Known rows, with every way that one mark hangs from another
T(U): [  0   7   3   4   9  -1   1   0   1  11  -1 -23   3  20   8   1  -5  -7
   5 -10   4   2 -11  16   0   0  10   7   4   2   1  -3   4   9   0   3
  -7]
P(R(K Y) T(H U)): [-10 -13  -4   6   5   2  -6  13  -4  11   1  11   6  12 -14  14   2 -12
  -4  -3  12  -8  19   0 -18   8  -3   5  -3  -2   0   0   3   9 -12   3
 -10]
P(R(A) T(H)): [ -6  -9  -2  -2 -21   3  -1   8  10   7  -2  17   7  -2   5   4  -5  -9
  -2  -2   6   0   6   5  -3  17   5   3  -6   1  -3  -8   1   5  -2  -3
  -5]
T(P U): [  2   3   3   6  -4  -1  -4   0   8  20   0 -31  -1  14  -1   2   3  -7
   9  -8   5   3  -5   4   5  -3   8  10   5   3   2  -1   7   8   3   4
  -9]
Q(S): [ -3   7   1  -3  -4  -3  -8  -2   6   4   0  -8   4  10   6  -4  -7  -7
   8 -12  -2   8   1 -16   1  -7   5   3   0   6  -4  -4   1  13   4  -4
  -8]
Y(R(A K P(T) X)): [-12 -13   1   4  -1  -5   4  13   4   6   4  -3  11   0   1   9   1  -9
 -21   4   3  -8  16   5  -5  -6   0   0 -15  10  -2   6   8  -6  -8   4
 -12]
Y(R(P X)): [ -3  -3   5  -1   5  -3   0   4  14   7   2 -16   6   4   7   5   0   0
 -10   0  -5  -9   3   8   3 -11   4   4 -13  10   0   2   3   6   1   4
 -10]
T(H P U): [  7  -1   1   1  -8   1 -10  -2  12  19  -1 -24  -3  13 -13   7   5 -10
   7  -9   1  -2  -2   6   0   1   6  14   0   4   2   1   9   8   7   2
  -9]
F(S): [ -1   6   3   0  -2  -2   2  -8   8  -4  -2 -22   6  11  11  -3  -1  -2
   4 -14  -3   9 -13  -5   6  -1   6   7  -3   8  -1  -2  -5   6   2  -3
  -3]
U(S(F) T(H(G) P)): [ 17 -13  -5 -16 -28  -2 -17  -8  19   9   1 -14  -2  -4 -16  -1 -12  -1
  -2 -12   2   5  19 -14  -2  -3   3  10 -17   7  -9  -2   3  13  12  -2
  -2]
U(T): [  1   5   0  -3  -6  -2   1   8   8   2   0 -18   2   8  10  -2   3  -3
   2 -10   4   8   1  13  -4   3  11   2  -7   8  -4   0   5  10   1  -1
  -3]
Y(R(A K W)): [ -7  -7  -3  -2   4  -4  -4   1   6  -6   3 -12   7   5   8  11 -12  -8
 -16   4   1 -15   6  -7  -1   8   6   3   1   1  -5  -2   3  -8 -16  -1
  -6]
V(F(S)): [ -5   6   0  -4   1  -1   6   5  13 -18  -2 -19   8  12  15  -3  -7  -1
  10 -15  -2   2 -12  -6  16   7   5   7  -2   7   0  -5  -7  -3   5  -8
  -3]
P(T(H U)): [ -2  -7   5   1  -3   2  -2   5   0  10  -1 -12   4  13  -3   4  -2 -15
   4 -13   5   1   5  20  -9   1   5   8 -10   8   0   1   4  11  -1   3
  -9]
R(K P(T(U)) X): [-14  -6   5  11   9  -3   4  10  -6  14   4  -3   8  16  -6   7  10 -12
 -16  -4   6   1   8  19 -10 -16  -5   1  -9  12   3   7  10   7  -2  10
 -15]
P(R(W Y) T(U(S))): [ -9 -15   5   3   6   4  -6  -5  -2  -1   1  12   5  -2   6   5  -7 -11
 -11  -2  10  -3  10 -14 -16  -2  -2   0  11  -7  -2  -6  -9  11 -13   4
  -3]
U(S T(P)): [ 10  -1   1  -9 -17  -1  -8   0  13   8   1 -11  -3  -4  -1  -3   2  -4
  -1 -10   3   7   5 -11  -2  -5   8   4  -1   5  -6   1   3  11   6   0
  -3]
T(H(G) P): [  7  -9  -2  -5 -27  -1 -14  -8  21  19   0 -14   1  -3  -9   4  -3  -3
   5  -4   1   2   0   4   6   1   2  13 -10  10   0  -7   5   9   7   0
  -8]
P(R(X) T(U)): [-11   0   3  13  -4   1   0   6  -2  10   0   1   6   8   8   0  10  -9
   1  -2  14   2   2  14  -8   1   1   0 -10   0   2   0   3  17  -3   8
  -6]
T(H(G) P U(S(F))): [ 16 -13  -2  -8 -16  -1 -18 -18  15  18   0 -21  -1   6 -20   3 -17  -5
   1 -11   3   0   7 -13   0  -5   2  15  -6   2  -3  -4   3  13  12   2
  -6]
P(T(H U(S))): [  3  -9   6  -5  -3   3  -5   0  -2   6  -1   0   2   8  -5   2  -8 -16
  -2 -14   2   0   4   9 -11  -4   4   7  -5   6  -3   2  -1  13   1   3
  -6]
Y(R(W X)): [ -6  -2   5   1   3  -2  -8  -3  12  -8   3 -17   5  -1  14   4   0  -6
  -9   1  -1 -11   6   3  -2  -3   4   3 -14   5  -1   0   0   7  -8   3
  -4]
H(G): [  0  -1   0  -1 -10  -3  -3  -7  10  11   0 -14   7   3  10  -3 -14   0
   2  -4   3   5  -9  15   7   0   5   7  -6   7  -1 -10   0  11   1   0
  -5]
R(A W X Y): [-11   0  -1   5  -3  -1  -2  -7   8  -9   6   0   9 -18  17   7   1 -11
 -20   4   5   8   9   1 -14   2  -2  -2  -4  -1   0  -7   4 -11 -13  -5
  -7]
U(S T(H P(R))): [ 12  -7  -3 -12 -23   2 -14   0  20  10  -1   8  -5  -6 -10   3   6  -3
  -2  -6   2  -1   5 -16  -4   6   5   6  -2   1  -6  -1   2  14   9   0
  -1]
G(H): [ -6   0   1  -2  -7   3  -2   5   8  -3  -1   1   4   3  18  -2 -19 -11
  -3 -12   3   8  -6  15   2  -1   8   6  -5   4   0  -3   0  10   7   0
  -7]
F(S V): [  2   7   2   4  -4  -3   0 -19  12 -11  -3 -26   4  16   5 -10  -2   0
   7 -12  -2   5 -19  -2  -2   0   3   7  -9   9   1   0  -2   4   4  -7
  -5]
Y(R(A P W X)): [ -8  -9   4   0   2  -3  -1  -6  18  -2   4  -8   8  -8  13   9  -3  -5
 -24   6  -3  -9   1   2  -1  -4   2   1  -4   5   0  -1   3  -8  -3   2
  -7]

Rows
[ -3  -4  -6  -2   1  -5  -1   9   4   3   1 -15   8   9   5   8 -12  -5
  -7   1   2 -12   6  -3   2   8  10   4  -4   2  -5   0   5  -6 -12  -2
  -8] | Y(R(A K))
[ -1  -3   0   0 -17  -1  -9   3  19   6   0 -11  -1  -1   5   2  14  -2
   0   0   7   1   4  -9   0   5   5   2   1   1  -3  -5   4  10   1   3
  -1] | U(T(P(R(W))))
[ -4  -9  -3  -3   7  -5   2   8   9   9   2 -11   9  10   1  12 -12  -2
 -17   2  -3 -13   5  -2   4   1   7   4   2   6  -4   1   6 -10  -6   0
 -11] | Y(R(A K P))
[  4 -15   5  -5 -11   1  -7  -9   0  10  -1   0   3   2  -8   1 -12 -13
  -3 -10   6   1   1  13 -10  -4   1   8  -8   7  -2   0  -2  16   3   4
  -5] | P(T(H(G) U(S)))
[-19 -15  -4   6  -4   0  -2   7   1  -3   3  20  11  -6   7  11  -4 -10
 -17   6  11  -1  20 -13 -14  11  -4  -3   4  -4  -3  -9  -1  -5 -22  -2
  -7] | P(R(A K W Y) T)
[ -2  -8   1  -6   3  -3   4   3  15   9   1 -16   8   4  10   7 -13   0
 -11   0  -4  -9  -1   2   6   1  10   4   2   6  -3  -3   3  -7  -1  -1
  -9] | Y(R(A P))
[ -8  -3  -2   8 -17   0  -9  -5  20   6   4   4   5 -19   8   7  11  -5
 -11   9   8   4  10 -19  -4   6  -3   1   2  -6   1  -9   4  -4  -8  -2
  -7] | T(P(R(A W X Y)))
[  7  -3  -2  -6 -21  -1  -9   7  19  11   0 -18  -3   0  -8   3  11  -6
   4  -9   1   4   8   6  -3   3   7   8 -11  10  -4   2  10   9   7  -1
  -6] | U(T(H P))
[ -5   1  -2   3   5  -5  -5  11   4   2   3 -15   6  10   2   6   1  -5
  -7   0   2 -12  10   4  -1  -2   4   4 -19   6  -2   4   5   7 -10   4
  -9] | Y(R(K X))
[-12  -3  -6   7   7  -4   4   7   4   9   6   8  12  -5  -1  13   2  -6
 -27   4   2   5  12   2 -12  -6  -6  -2  -2   5   1  -1  12 -15  -8  -3
 -16] | R(A K P X Y)
[-13  -3   3   5  10  -2  -3   0   9   0   5   4   7   8   4  10   5  -8
 -26   0  -3  -3   3   7  -5 -11  -7   0  -3  10   3  -2   6   1  -4   7
 -12] | R(K P W X)
[-7  5 -4  6 -1  2 -4  5  9  4  2  7  7 -4 11  4  5  0 -3  2  7  3  6 -2
 -6  4  0  0 -7 -3  0 -9  1 10 -6 -1 -7] | P(R(X Y))
[ -3 -13   3  -4 -20   0  -5   1   6   9   0  -2   6  -1  -1   1 -10  -9
   1  -7   4   5   6  20  -4   1   2   8 -17  13  -3  -6   0  13  -1   1
  -7] | P(T(H(G)))
[ -1 -12   4   1 -11   0  -5  -4   1  14  -1 -11   5   7  -5   3  -5 -12
   2  -8   7   2   1  24  -8  -1   3   9 -11   9   0  -1   2  14   1   4
  -7] | P(T(H(G) U))
[ -6 -14   3  -5 -10   1   5   5  11  10   1   6   9  -1   2   7 -10  -9
 -14  -6  -3   5   4  13  -3   0   4   4  -2  13  -1  -3   5  -6   3  -2
 -12] | R(A P(T(H)))
[  2 -17   6  -7   5   3  -3   0   5  11   1  -7   5  16 -11   5 -18  -8
  -9 -17  -3   0  13   3  -6 -11   1   8  -4  10  -2  -3  -1   9   8   3
 -11] | R(P(T(H U(S(F)))))
[  2   0  -3   2 -23   3 -14   3  23  14   0   3   0  -2  -7   5  13  -4
   3  -1   2  -2   3  -4   2   9   0   8 -11   3   1  -4   7  13   7   2
  -8] | T(H P(R(X)))
[  8  -8  -3  -6 -28  -3 -12  -3  20  15   0 -16  -2  -5 -10   2   9  -3
   2  -4   5   5   5   7  -2   2   5   9 -15  11  -3   1   9  10   9   0
  -4] | U(T(H(G) P))
[  9  -8   0   1 -17  -2 -13 -12  15  24  -1 -23  -1   5 -14   6   0  -7
   5  -4   5  -1  -5  10   1  -2   3  14  -4   5   2  -1   8  11   9   4
  -6] | T(H(G) P U)
[ -2   1  -4   5 -17  -1  -7   8  16  10   2  -7   0  -9   0   3  23  -1
  -1   2  10   7  14  -6  -8   1   1   0 -11   0  -2  -1   8  10  -1   1
  -6] | U(T(P(R(X Y))))
[ -9  -1  -4   9 -18  -2  -9   0  15   6   3   6   4  -6   2   7  12  -7
 -13   9   8  -2   4 -15   0   9  -3   2   1  -4   1  -5   9  -1  -7   2
  -6] | T(P(R(A K W X)))
[ -8   4   1   5  -8  -2  -1  -8  11  -6   4  -1   8  -9  20   2   0 -11
 -16   1   3   7  -4   8  -6   4   2  -1  -5   2   1  -5   5  -5  -5  -1
  -4] | R(A W X)
[ -3 -11  10  -1   7   1   3   0   0  14   1  -4   5  12   1   1 -10  -8
 -10 -11   1   3  -1   7  -3 -16   3   4   7  10  -1  -1  -1   8   4   6
 -10] | R(P(T(U(S))))
[ 12  -5  -1  -3 -11   4 -15  -7  15  18  -2   1  -4   7 -14   6   0  -7
   2  -6   2  -8  -5 -16  -1   5   4  11   9  -5   0  -3   1  14   9   4
  -4] | T(H P(R) U(S))
[-17  -8  -3   6   9  -3   1  -2   8  -1   8  11  11  -9   4  15   2  -9
 -36   7   1   2  13  -4 -15  -7  -9  -3   2   4   2  -2   9 -18 -13  -1
 -13] | R(A K P W X Y)
[  6  -3  -4  -5 -24   1 -10   7  22  13  -2  -5  -3   1  -8   4  14  -3
   4  -4   4   0   6  -3  -2  10   7   7  -8   3  -3  -1   8  12   7   0
  -3] | U(T(H P(R)))
[ -6  -5   0   2  11  -4  -2  10   8   7   4 -11   6  11  -1  10   1  -2
 -16   1  -3 -14   8   4   0 -10   1   3 -13  10   0   4   6   3  -4   6
 -12] | Y(R(K P X))
[-15  -2  -8   9   0  -1  -5   0   7  -4   5  19  10  -8   9  11   5  -7
 -22  10  10  -2  11 -12 -14  10  -6  -4   1  -8   0  -7   4  -6 -17  -2
  -6] | P(R(A K W X Y))
[ -9   1  -4   6   0  -5   5   5   6  10   4   5  10   5   3   8   3  -7
 -23   1   1   3  -1   9  -4  -2  -2  -1  -3   8   2   1  13 -10  -1   1
 -13] | R(A K P X)
[-21 -10   0  11   0   1  -6   9  -1  -6   5  19   9  -6   4   9  10 -11
 -16   5  12  -1  23  -6 -18   0 -10  -3 -10   0   0  -5   0   7 -20   4
  -8] | P(R(K W X Y) T)
[ -3   5  -4   7 -24  -1  -4   2  19  14   1   0   4  -7   7   1   9  -2
  -1   5   7   5  -2  -8   6   7   3   3  -2  -3   0  -7   8   3   2   0
  -7] | T(P(R(A X)))
[ 15  -6  -3 -15 -20   1 -15  -1  17   4   1 -15  -3   1 -15   1  -9  -4
  -1 -17  -1   3  22 -17  -4  -2   6   8 -14   6  -9  -1   4  11  10  -3
  -4] | U(S(F) T(H P))
[ 13  -6   0 -13 -22   1 -12   2  17   7   0  -4  -5  -5 -11   1   3  -7
  -3 -11  -1   3   8  -9  -6   0   6   7  -5   7  -6   2   4  11   9  -1
  -3] | U(S T(H P))
[  0  -6   6  -1   2   1  -2   1  -7   5   1 -15   5  16   1  -3 -20 -10
   2 -17   6   4  13   0  -6  -7   6   5  -7   3  -4  -3  -3  14  -1   2
  -7] | P(T(U(S(F))))
